Known rows, with every step that occurs:
vumag tega korugib pusobe:  0.733 -1.274  1.702  2.293  1.389 -0.263  0.108 -0.166 -1.487 -1.358  1.919  3.861  0.899  2.678  2.468 -0.131 -0.666 -1.058  2.935 -0.941  0.515  2.512 -0.359 -2.220  2.248  1.326  0.473 -0.022  2.117 -1.374 -0.250  1.568 -1.606
limi sovom nopit: -1.077  0.534 -1.457  2.819 -0.409 -1.714  1.118 -0.102  1.291  2.715  0.461 -2.557 -1.297  1.598 -0.878 -3.236 -0.673 -0.744  1.226 -2.280  3.876 -0.040  1.122  2.690  0.862  1.147 -0.390 -1.753  2.225  1.672  2.676 -0.088 -0.395
limi sovom nopit vumag fada korugib: -0.334 -0.301 -0.857  2.149 -0.798 -1.095  1.653 -0.143  0.345  3.510  2.027 -3.611  0.202  3.287 -1.115 -1.970 -0.728  0.209  1.982 -0.983  5.152 -1.020  1.059  4.757  1.430  2.424  0.162 -1.594  1.391  1.689  1.627  0.045 -0.669
limi sovom tega gogef fada vumag:  0.116  1.698  0.665  2.345 -3.365 -3.926  2.756 -1.507 -1.041  5.398  1.398 -0.876 -3.353  4.394 -0.557 -0.786 -2.429  0.127  0.178 -0.723  1.181 -0.691  1.346  1.078  3.818  1.498 -0.876 -0.239  0.975 -0.086  3.405 -0.156 -1.306
nera tega sovom nopit: -0.158 -0.932 -2.266  0.047  1.181  0.968 -0.171 -1.392  2.288 -0.802  1.205 -0.450 -1.783  1.063 -1.377 -0.875  0.599  1.013 -0.767 -1.947  1.537  1.014  3.435  0.843  4.446  2.273 -0.266 -0.903 -0.934 -0.364  2.105 -0.500 -1.326
limi vumag tega sovom fada:  3.486  0.736 -0.974  4.247 -2.311  0.152 -0.931 -1.082 -0.520  1.403  0.494  2.094  1.489  1.539  0.185  1.075  1.165  0.401  2.472 -2.368 -1.435 -2.721  1.344 -0.212  3.265  3.285 -0.608  1.248  0.505 -0.581 -0.085 -0.441 -0.707
nera kiko:  0.668  0.234 -0.915 -2.811  1.114 -0.444  1.168 -2.200  2.254 -0.976  0.840  0.527  0.325 -1.433  0.567  0.003  1.675  1.357  0.255 -0.192 -0.944  1.815  1.316  3.213 -1.369 -0.589 -0.126  0.721 -1.089 -0.371 -2.785 -0.443  1.179
fada korugib tega sovom:  0.888 -2.977 -0.263 -0.927 -1.418  1.718  1.833 -1.135 -0.933  0.854  2.600 -0.292  1.110  2.881 -0.226 -1.462 -1.719  1.799  2.902  0.341 -0.558  1.671 -1.855 -0.201  4.547  3.870  0.373  0.023 -0.185 -1.880  0.315  0.351 -1.045
gogef fada vumag:  0.671  1.013  1.974 -1.167 -3.293 -0.366  2.280 -0.981 -2.145  3.962  3.476 -1.348 -1.854  0.345 -0.508  0.366 -1.335  0.840 -0.199 -0.212 -0.545 -2.949  1.998  0.064  0.812 -0.107 -0.032  0.873 -2.196 -2.434 -0.816 -0.025 -2.415
fada vumag: -0.037  0.231  1.104 -0.068 -2.325  0.864  2.268  0.161 -0.892  3.401  2.656 -0.988 -0.320 -2.191  0.789  0.459 -1.729 -0.432  2.215 -0.508 -0.592 -1.297  1.287  1.504  1.014  1.496  0.465  1.186  0.137 -2.544  1.375  0.173 -0.946
gogef tega vumag fada korugib: -0.491 -2.224  1.899 -0.164  1.099 -0.716 -1.935 -0.777 -0.991  1.314  2.536  1.693  2.412  5.117  0.066  2.857  0.981  1.505 -1.047  0.848  1.146 -0.630 -0.902  2.709  4.521  0.313  1.092 -0.921 -1.961  1.070  1.331  1.207 -1.561
limi vumag tega gogef fada korugib:  2.892  0.970  1.863  2.904 -4.211 -1.292  0.111 -3.796 -0.556  2.456  2.647 -0.327  0.323  4.021  0.442 -1.332 -1.842  0.880  0.101 -1.646 -0.133 -2.946  0.688 -1.374  5.385  3.695  0.792  1.217 -0.856 -0.819  0.954  0.178 -1.387
gogef tega vumag fada: -0.271 -1.041  1.263  0.077  1.603 -1.165 -3.158 -0.329 -1.086  1.205  1.273  2.158  2.095  4.325 -0.361  3.311  1.528  0.452 -1.546  0.693  0.934 -0.576 -0.438  2.399  3.295 -0.904  0.576 -0.538 -1.566  1.687  1.173  1.051 -1.320
gogef fada:  0.730  0.733  1.030 -1.128 -1.554 -1.059  0.464 -1.083 -1.418  1.176  1.344 -0.491 -1.589  2.087 -1.154 -0.011  0.144  1.208 -1.953  0.121 -0.064 -1.984  1.034 -1.218  0.134 -1.275 -0.399 -0.088 -2.303 -0.398 -1.891 -0.073 -1.684
fada korugib pusobe: -0.340 -3.507  1.635 -0.375  0.484  0.138  2.701  0.149 -2.039  0.063  2.402  0.676 -0.168  1.111  0.845 -3.120 -2.096  2.085  2.362 -0.231  1.900  1.233 -1.949 -0.980  3.230  3.093  1.043  0.120  0.781 -1.506 -0.316  1.033 -1.575
sovom nopit vumag tega: -0.308  0.658 -2.007  3.600  0.068 -0.737  0.671 -1.144  1.624  1.770  1.647 -1.075  0.691 -0.451 -1.077 -0.253  1.081  0.444  0.416 -2.393  3.588 -1.840  2.887  2.679  0.137  2.668  0.602 -0.136  0.363  0.663  0.503 -1.189 -0.595
nopit vumag:  1.629  1.417 -0.912  0.326 -1.530 -0.059  1.542 -0.008 -1.515  0.768 -0.175 -1.062  1.087 -0.205 -1.626  1.626  1.461 -0.720  0.433  0.083  2.283 -1.665  0.714  3.396 -0.742  1.256  0.510  1.954  0.731 -0.101 -0.764 -0.849  0.021
nopit vumag tega korugib fada:  2.451  0.788  0.671  1.612 -1.216 -0.349 -0.070 -0.495 -1.914 -0.570  1.885  1.159  2.290  2.252 -0.151  3.209  0.501 -1.569  2.869  0.077  1.919  0.008  1.098  2.475 -0.258  1.121  0.654  1.989  1.380 -0.392 -0.422  0.080 -0.396
fada vumag tega korugib:  0.587 -0.098  2.309  1.889 -2.150  0.953  2.089 -0.598 -0.549  2.540  4.242  1.001  0.837  0.036  2.691  1.599 -1.723 -1.255  3.708 -0.856 -1.122 -0.257  1.595  0.898  2.182  2.198  0.747  0.536  0.788 -3.299  1.611  1.013 -1.534
sovom limi vumag tega gogef fada korugib:  0.679 -0.528 -0.693  5.538 -3.927 -0.562  1.729 -2.402 -1.768  2.610  3.597 -2.470 -0.197  5.531 -1.718 -0.488 -1.764  1.972 -0.472 -1.946 -0.678 -2.736  1.091 -0.489  4.110  2.774 -0.485  0.002 -3.479 -1.209  2.137  0.144  0.806
nera fada vumag tega sovom limi: -0.417 -0.653 -1.317  0.960 -2.463  1.527 -2.463  1.144 -0.228  0.438  1.689  0.085 -0.666  1.266  0.555  2.175 -1.199  0.275  2.688 -1.832 -1.326 -0.026  2.054  0.104  2.849  0.742 -1.511  1.048 -1.041 -1.476 -0.200  0.573 -0.270
sovom fada:  0.521 -0.941 -0.260  1.314  0.436 -0.385 -0.419  0.866 -1.316 -0.854  1.605  2.260 -0.194 -0.261 -0.438  3.153  1.312  2.677 -0.036  0.252 -0.012 -2.305  1.317 -0.240 -0.434  0.551 -1.189 -0.506 -1.013  0.115 -0.785 -1.271 -0.580
nera fada vumag:  0.351 -0.101  0.419 -1.408 -1.784  1.072 -1.428  0.703 -0.573  0.362  1.428 -0.138 -1.143 -1.196  0.399  1.911 -1.166  0.281  1.893 -1.016 -0.210 -0.035  1.070  0.258  1.540  0.497 -0.791  1.213  0.846  0.085 -1.000  0.075 -0.706
limi vumag fada korugib tega sovom:  3.421 -1.386  0.014  0.850 -1.072  1.587 -0.181 -1.529 -1.636  2.827  2.288 -0.570  2.456  3.560 -0.760 -0.095 -1.287  1.174  3.032  0.143 -1.329 -0.558 -1.425 -0.396  4.274  3.850  0.095  0.139  0.011  0.653 -0.387  0.623 -0.449
vumag fada korugib: -0.396 -2.938  1.989 -1.681  1.480  0.998 -1.509  0.202  0.058  0.469  2.823 -0.644  1.364  3.207  1.192  0.659 -1.765  2.308  0.590  2.567 -0.365  0.009 -0.719 -0.326  1.464  0.379  0.458 -1.762 -2.453  0.299 -1.010  1.348 -0.621
tega vumag fada korugib pusobe:  0.392 -1.884  2.091  0.064  0.340 -0.073 -1.313  1.141 -2.908  0.852  1.706  0.842  2.125  2.934 -0.977  1.338 -0.488  1.115  2.463  1.301  1.923 -0.234 -1.831  0.144  4.117  0.879  1.165 -0.116 -2.421 -1.324  0.919  1.397 -2.713
limi sovom tega: -0.143  0.374 -1.710  2.914 -0.780 -2.995  2.266  0.096  0.391  3.253 -0.817  0.027 -2.192  3.518  0.309 -0.974 -0.273  0.061  1.397 -0.997  0.644  1.243 -0.691  2.374  1.224  1.160 -1.097 -1.167  2.253  1.703  1.965 -0.362 -0.138
gogef fada korugib tega:  1.081 -1.816  1.138 -1.848 -2.317 -0.272  2.344 -2.170 -2.106  1.841  4.173 -0.902 -1.169  4.093 -0.563 -1.339 -1.621  2.976 -0.081  0.602 -0.296 -0.580 -1.068 -1.258  2.624  1.536  0.180 -0.271 -2.369 -1.280 -1.922 -0.135 -2.502

Rows:
 2.310  1.109 -1.517  4.886 -1.728  0.197 -0.348 -2.083  1.135  2.530  0.396  0.212  1.403  0.908 -0.285 -1.234  0.641 -0.311  2.280 -3.592 -0.213 -1.902  1.727  0.090  3.468  3.733 -0.044  0.516  1.047  0.116  1.052 -0.124 -0.374 : limi vumag tega sovom nopit
 0.007  0.396  0.889  2.244 -2.649 -4.036  2.725 -1.987 -0.383  3.910  1.296 -0.873 -2.924  6.190 -0.506 -1.547 -2.179  1.426 -0.485 -0.298  1.712 -0.168  0.136  0.692  4.469  2.031 -0.730 -1.227  0.389  0.694  2.898 -0.009 -1.041 : limi sovom tega gogef fada korugib
 2.720 -1.411 -0.617  2.219 -0.313  1.385  0.222 -2.047 -0.813  3.578  3.043 -1.130  2.216  2.761 -1.447 -0.911 -1.207  1.679  2.823 -1.060 -0.103 -0.849 -0.313 -0.363  4.268  4.529  0.104 -0.691  0.200  1.444  0.302  0.268 -0.471 : limi vumag fada korugib tega sovom nopit
-1.460 -1.626 -1.502  1.788  0.964  0.238 -0.441 -0.383 -0.592  0.945  0.709  0.930  0.802  4.388 -1.518  1.252  1.364  0.726 -1.814 -1.243 -0.324  0.125  1.244  1.712  3.092  0.021 -1.135 -0.627 -0.900  0.595  1.823  0.897  1.437 : gogef tega sovom limi
 0.595 -2.106  0.398 -1.462  0.101  0.624 -1.329 -0.502 -0.053 -1.117  2.874 -0.252 -0.142  4.015 -0.148  1.973 -0.038  1.683  0.128  1.078  1.169  0.525  0.187  2.042  5.461  1.356  1.198 -0.629 -3.583 -1.025  1.832  0.382 -3.136 : nera tega vumag fada korugib
 1.199 -0.861  0.739 -1.059 -0.411  0.864  0.420  0.136 -1.565  1.056  2.096 -1.544  2.226  2.288 -0.753  2.207  0.083  1.101  0.896  2.217  1.956 -1.652  0.141  3.226  0.510  1.657  0.847  0.592 -1.345  0.263 -1.510  0.174 -0.460 : nopit vumag fada korugib
-0.174  0.547  0.198  2.966 -1.810 -1.592  1.484 -3.111  0.926  2.524  3.799 -2.024  0.000  2.032 -1.804 -0.944 -0.487  1.944 -1.266 -1.828  4.491 -3.176  3.546  1.331  2.936  3.453  0.951 -0.262 -1.461 -0.337  1.112 -0.881 -1.515 : sovom nopit vumag tega gogef fada korugib
 1.189  0.729  2.893  0.350 -3.209 -0.269  2.135 -1.500 -1.850  3.310  4.791  0.249 -0.992  2.077  0.981  1.262 -1.309  0.179  0.943 -0.529 -0.952 -2.148  2.338 -0.554  1.813  0.431  0.216  0.342 -1.706 -3.079 -0.581  0.734 -2.839 : gogef fada vumag tega korugib
 1.701  1.374 -1.274  1.060 -2.151  0.251 -0.468 -0.062 -0.306  0.391 -0.559  0.498  1.916  1.592 -0.329  1.650  1.544 -1.307  1.687 -0.473  1.237 -1.532  1.734  2.993  1.368  1.717  0.392  2.365  0.063 -1.775 -0.857 -0.249 -0.713 : nopit vumag tega sovom
 0.166 -3.007  1.874 -2.257  0.707  0.507 -2.233 -1.026 -1.062  0.628  3.891 -0.400  1.473  4.863  0.705  0.200 -3.583  2.096  0.614  3.016 -0.100  1.321 -1.503 -1.959  3.746  1.557  0.474 -1.006 -1.966  0.159  0.072  1.006 -0.880 : vumag fada korugib tega gogef
 1.026 -0.799  1.962  1.761  0.398 -0.397 -1.947 -0.564 -0.267 -1.623  2.567  2.760  1.430  3.119  1.915  1.879 -1.168 -0.904  3.128 -0.063 -0.410  2.065  0.608 -1.125  0.624 -0.199  0.220  0.023  0.895 -0.303  0.554  1.217 -0.561 : vumag tega korugib fada
 0.467 -3.286  0.105 -0.932 -1.020  0.951  2.258 -1.214 -0.881  0.807  3.553 -0.597  0.556  2.507  0.697 -1.678 -2.116  2.147  2.308  0.497 -0.278  1.675 -2.599 -0.075  3.183  3.593  0.744 -0.258 -0.016 -1.134 -0.040 -0.075 -1.144 : fada korugib tega
 0.026 -2.175  0.665 -1.643 -0.664  1.051 -1.375 -0.189  0.349 -1.963  1.245  0.027 -0.533  1.644  0.448  0.562 -0.575  2.313  0.895 -0.352  0.426  0.853 -0.727 -0.372  2.736  1.270 -0.558 -0.375  0.098  1.165 -1.720  0.341 -0.432 : nera fada korugib
 0.178 -0.589  1.397 -0.334 -1.718 -0.694 -2.372  0.645 -0.757  1.589  3.456  0.435 -0.083 -0.017  1.711  0.720 -3.722 -0.340  4.287 -0.034 -0.525  0.140  1.430  0.373 -0.038 -0.150  0.422  2.182 -0.136 -1.690  0.855  0.370 -1.080 : korugib fada vumag tega
-0.211  1.194 -2.071  3.552 -1.626 -2.073  1.078 -0.286  1.079  3.006  0.694 -2.447 -0.436  2.350 -0.452 -2.343  0.074 -1.320  1.895 -2.483  4.872 -0.921  1.705  4.703  0.889  2.092  0.094 -0.448  2.362  1.064  1.894 -0.527 -0.840 : limi sovom nopit vumag tega
-0.369 -0.850 -0.017 -0.329  1.233 -0.102 -1.210 -1.034  0.150  0.640  0.006  2.338  0.975  3.113 -0.157  0.890  1.425  0.127 -1.678 -0.765  0.075  0.167  0.936  1.334  3.283  0.274 -0.381 -0.023  0.632  0.819  0.696  1.010  0.132 : gogef tega sovom
-0.234 -0.371  0.766  1.023  0.204 -1.407 -1.034 -0.910 -0.930  1.016  0.708  2.022  1.511  3.110 -0.635  2.405  2.102  0.124 -1.401 -0.784  1.371 -0.660 -0.463  2.893  3.546  0.045  0.741  0.248 -0.468  0.839  1.999  0.434 -1.234 : gogef tega vumag
 0.596 -0.617 -0.720  1.962 -0.535  0.101 -2.893  0.499  0.592 -0.885  0.563  3.376  0.867  2.151  1.338  1.949  0.916  1.023  1.457 -0.513 -1.238 -1.279  2.027 -0.682  2.268  0.979 -0.894  0.181 -1.383 -2.131 -0.527  0.007 -1.261 : vumag tega sovom fada
 1.615 -0.879 -0.752 -0.645 -0.254  0.175 -2.452  0.426 -2.749  1.189  1.570  0.880  1.958  3.256 -1.311  1.992 -0.508 -0.185  2.445  1.389 -0.199  1.512 -2.648 -0.339  2.671  0.612  0.307  0.526 -1.316 -0.195  0.274 -0.201 -2.045 : korugib tega vumag fada
-0.721 -0.454 -2.471  2.605 -0.826  1.513  0.344  0.920 -0.966  0.514 -0.490 -0.981  0.524  2.143 -3.029  0.759  0.468  0.125  0.671 -0.912 -0.928 -0.040  1.561  0.123  1.739  0.183 -1.618 -0.273 -2.294 -1.616  1.729  0.545  1.796 : tega sovom limi
-0.807 -2.708  0.159  0.692  2.951 -0.191 -0.163 -1.006 -0.828  2.069  2.466  1.504  1.720  3.763 -1.352 -0.218  0.753  1.805 -0.410 -1.174  3.605 -0.164  1.521  1.977  4.513  2.746  0.281 -0.583  0.851  1.555  0.438  1.161 -0.856 : gogef tega sovom nopit vumag fada korugib pusobe
 0.028  0.827  0.908  1.026 -3.033 -0.365  1.031 -1.444 -0.222  4.468  3.957 -0.809 -1.454  1.100 -0.253 -0.401 -1.123  1.058  0.599 -1.839 -0.044 -3.174  3.962 -0.410  2.601  1.013 -0.120  0.194 -2.575 -3.020 -0.179  0.143 -2.942 : gogef fada vumag tega sovom nopit
 0.810 -1.752  0.229  0.906 -0.748  1.336  0.456  0.317 -1.050 -0.279  1.414  1.708  0.868  1.275 -1.305  2.104  1.096  2.994  1.493  0.163 -0.218 -1.926  1.666 -0.016  3.224  2.439 -1.089 -0.497 -1.524 -1.922  0.085 -0.007 -0.696 : tega sovom fada korugib
 0.808  0.951  1.571 -0.503 -3.834 -0.198  0.612 -0.964 -1.186  3.662  3.232 -0.123 -1.239  1.760  0.514  0.278 -1.250  0.441  0.887 -0.703 -1.241 -2.908  2.914 -0.407  2.577  0.256 -0.085  1.158 -2.638 -3.807 -0.980  0.542 -2.994 : gogef fada vumag tega sovom
 0.455  0.682  1.874 -0.416 -3.531 -0.763  0.992 -1.066 -1.102  3.686  3.963 -0.393 -1.658  1.532  1.281  0.164 -1.609  0.769  0.421 -0.516 -1.037 -2.876  2.298 -0.218  1.447  0.098  0.247  0.931 -2.603 -3.124 -1.105  0.162 -3.074 : gogef fada vumag tega
-0.213 -2.648 -0.621  2.263  0.670  0.877 -0.199 -1.160 -0.938  2.335  2.437  0.200  1.924  6.121 -1.302  1.288  0.446  1.911 -0.796 -0.856 -0.657 -0.821  0.624  1.965  4.759  1.794 -0.698 -1.007 -1.501  1.273  1.551  1.372  1.207 : gogef tega sovom limi vumag fada korugib
 1.135 -1.574  0.848 -1.182  0.485  0.429  0.653  0.753 -2.955  0.834  2.171 -0.578  1.877  2.188 -0.659  0.884 -0.537  1.101  1.762  1.775  2.919 -0.734 -0.479  1.990  0.940  1.999  0.939  1.120 -0.254 -0.141 -2.060  0.571 -1.187 : nopit vumag fada korugib pusobe
 1.552 -1.336  1.254 -1.189 -3.196 -0.532  2.136 -1.992 -2.909  2.127  3.943 -0.729 -0.467  4.340 -1.586 -0.233 -0.826  2.568  0.463  0.386  0.313 -1.122 -1.280 -0.452  3.842  1.657  0.544  0.054 -3.084 -1.937 -0.863 -0.220 -3.231 : gogef fada korugib tega vumag
 1.753 -0.850  0.785 -1.516 -1.095  0.282 -0.342 -1.046 -2.424  1.112  2.906 -1.413  2.226  3.812 -1.215  1.781 -1.781  0.856  0.758  2.637  2.242 -0.685 -0.321  1.561  2.537  2.545  0.896  1.278 -0.970 -0.027 -0.555  0.010 -0.594 : nopit vumag fada korugib tega gogef
 0.406 -2.511  0.074  1.744 -0.020  0.022 -1.387  0.682 -0.799 -0.889  1.864  3.906  0.670  2.687  1.837  0.126 -0.225  2.156  2.822 -0.774 -0.043 -0.506  0.841 -1.572  4.004  2.596 -0.396  0.374 -0.720 -2.868 -0.742  0.670 -2.314 : vumag tega sovom fada korugib pusobe
-0.237 -0.112  0.961  0.897 -2.556  0.376  0.524  0.033  0.270  3.135  3.222  0.139 -0.058 -0.761  2.976  0.201 -2.121 -0.650  2.914 -0.852 -1.254 -1.116  1.541  1.281  1.608  1.750  0.770  1.318 -0.311 -3.359  0.891  0.333 -1.759 : fada vumag tega
 0.786 -2.844 -0.368 -2.075 -0.828  1.182 -1.333 -0.422 -0.555 -1.563  2.155  0.308 -0.396  2.549  0.399  0.188 -1.439  2.388  1.950 -0.221  0.001  2.339 -2.052 -1.042  3.278  2.226 -0.610 -0.022  0.766  1.285 -2.085 -0.102 -0.834 : nera fada korugib tega
 1.050 -1.728  1.776  2.939 -0.316  0.007  1.532  1.082 -3.300  1.004  5.011  4.073  0.074 -0.278  1.729  3.191 -0.670  1.593  3.644 -0.796  0.113 -1.556  2.047 -0.690  1.810  2.715 -0.526  0.582  0.806 -2.841 -0.051 -0.116 -2.492 : sovom fada vumag tega korugib pusobe
-0.747 -0.355 -0.640  2.598 -3.144  1.267  0.739  0.660 -0.277  3.350  2.883 -0.608  0.248  0.614  1.090  0.698 -1.796 -0.517  3.274 -1.395 -1.901 -1.167  2.574  1.349  2.714  1.890 -0.252  1.116 -1.759 -4.386  2.033  0.707 -0.621 : fada vumag tega sovom limi
 0.805 -0.462  0.301  4.150  1.698 -1.209  4.109 -1.535 -0.367  1.436  1.031  2.917 -0.477  1.845 -0.533  3.275  1.311  1.232  0.724 -0.495 -1.506  2.042  0.087 -0.743  1.227  1.994 -0.937 -1.974  1.635  1.357  1.511 -0.220  0.565 : sovom tega korugib
-0.605  0.082 -0.033  2.233 -2.095  0.819  0.529 -0.370  1.289  3.910  2.968 -0.183  0.248 -1.077  1.422 -0.376 -1.677 -0.396  3.195 -2.135 -0.293 -1.449  3.339  1.051  3.036  2.751  0.315  0.679 -0.376 -3.433  1.931  0.362 -1.740 : fada vumag tega sovom nopit
-0.024  1.695 -0.555  3.065 -1.366 -1.965  0.278 -2.528  0.730  2.308  2.474 -1.446 -0.192  1.348 -2.177 -0.368  0.167  0.792 -1.693 -2.119  4.280 -3.054  3.957  0.974  1.753  2.246  0.492  0.196 -1.082  0.237  0.948 -1.117 -1.243 : sovom nopit vumag tega gogef fada
 0.370 -0.299  1.487 -1.096 -1.499 -0.282 -1.141  0.748 -1.727  1.807  3.120 -0.442 -0.238 -1.172 -0.077  0.972 -3.402 -0.195  3.779  0.331 -0.003  0.065  1.222  0.575 -0.687 -0.297  0.225  2.103  0.174 -0.969  1.222  0.199 -0.478 : korugib fada vumag
 0.067  0.262  1.186 -0.733 -2.616  0.029 -3.507 -0.392  0.274  0.016  1.964  0.789 -0.936  0.732  1.843  1.600 -2.499 -0.119  1.296 -0.973 -0.079 -0.193  1.870 -0.974  3.570  1.014 -0.481  1.614  0.235 -0.803  0.008  0.431 -1.211 : nera fada vumag tega gogef
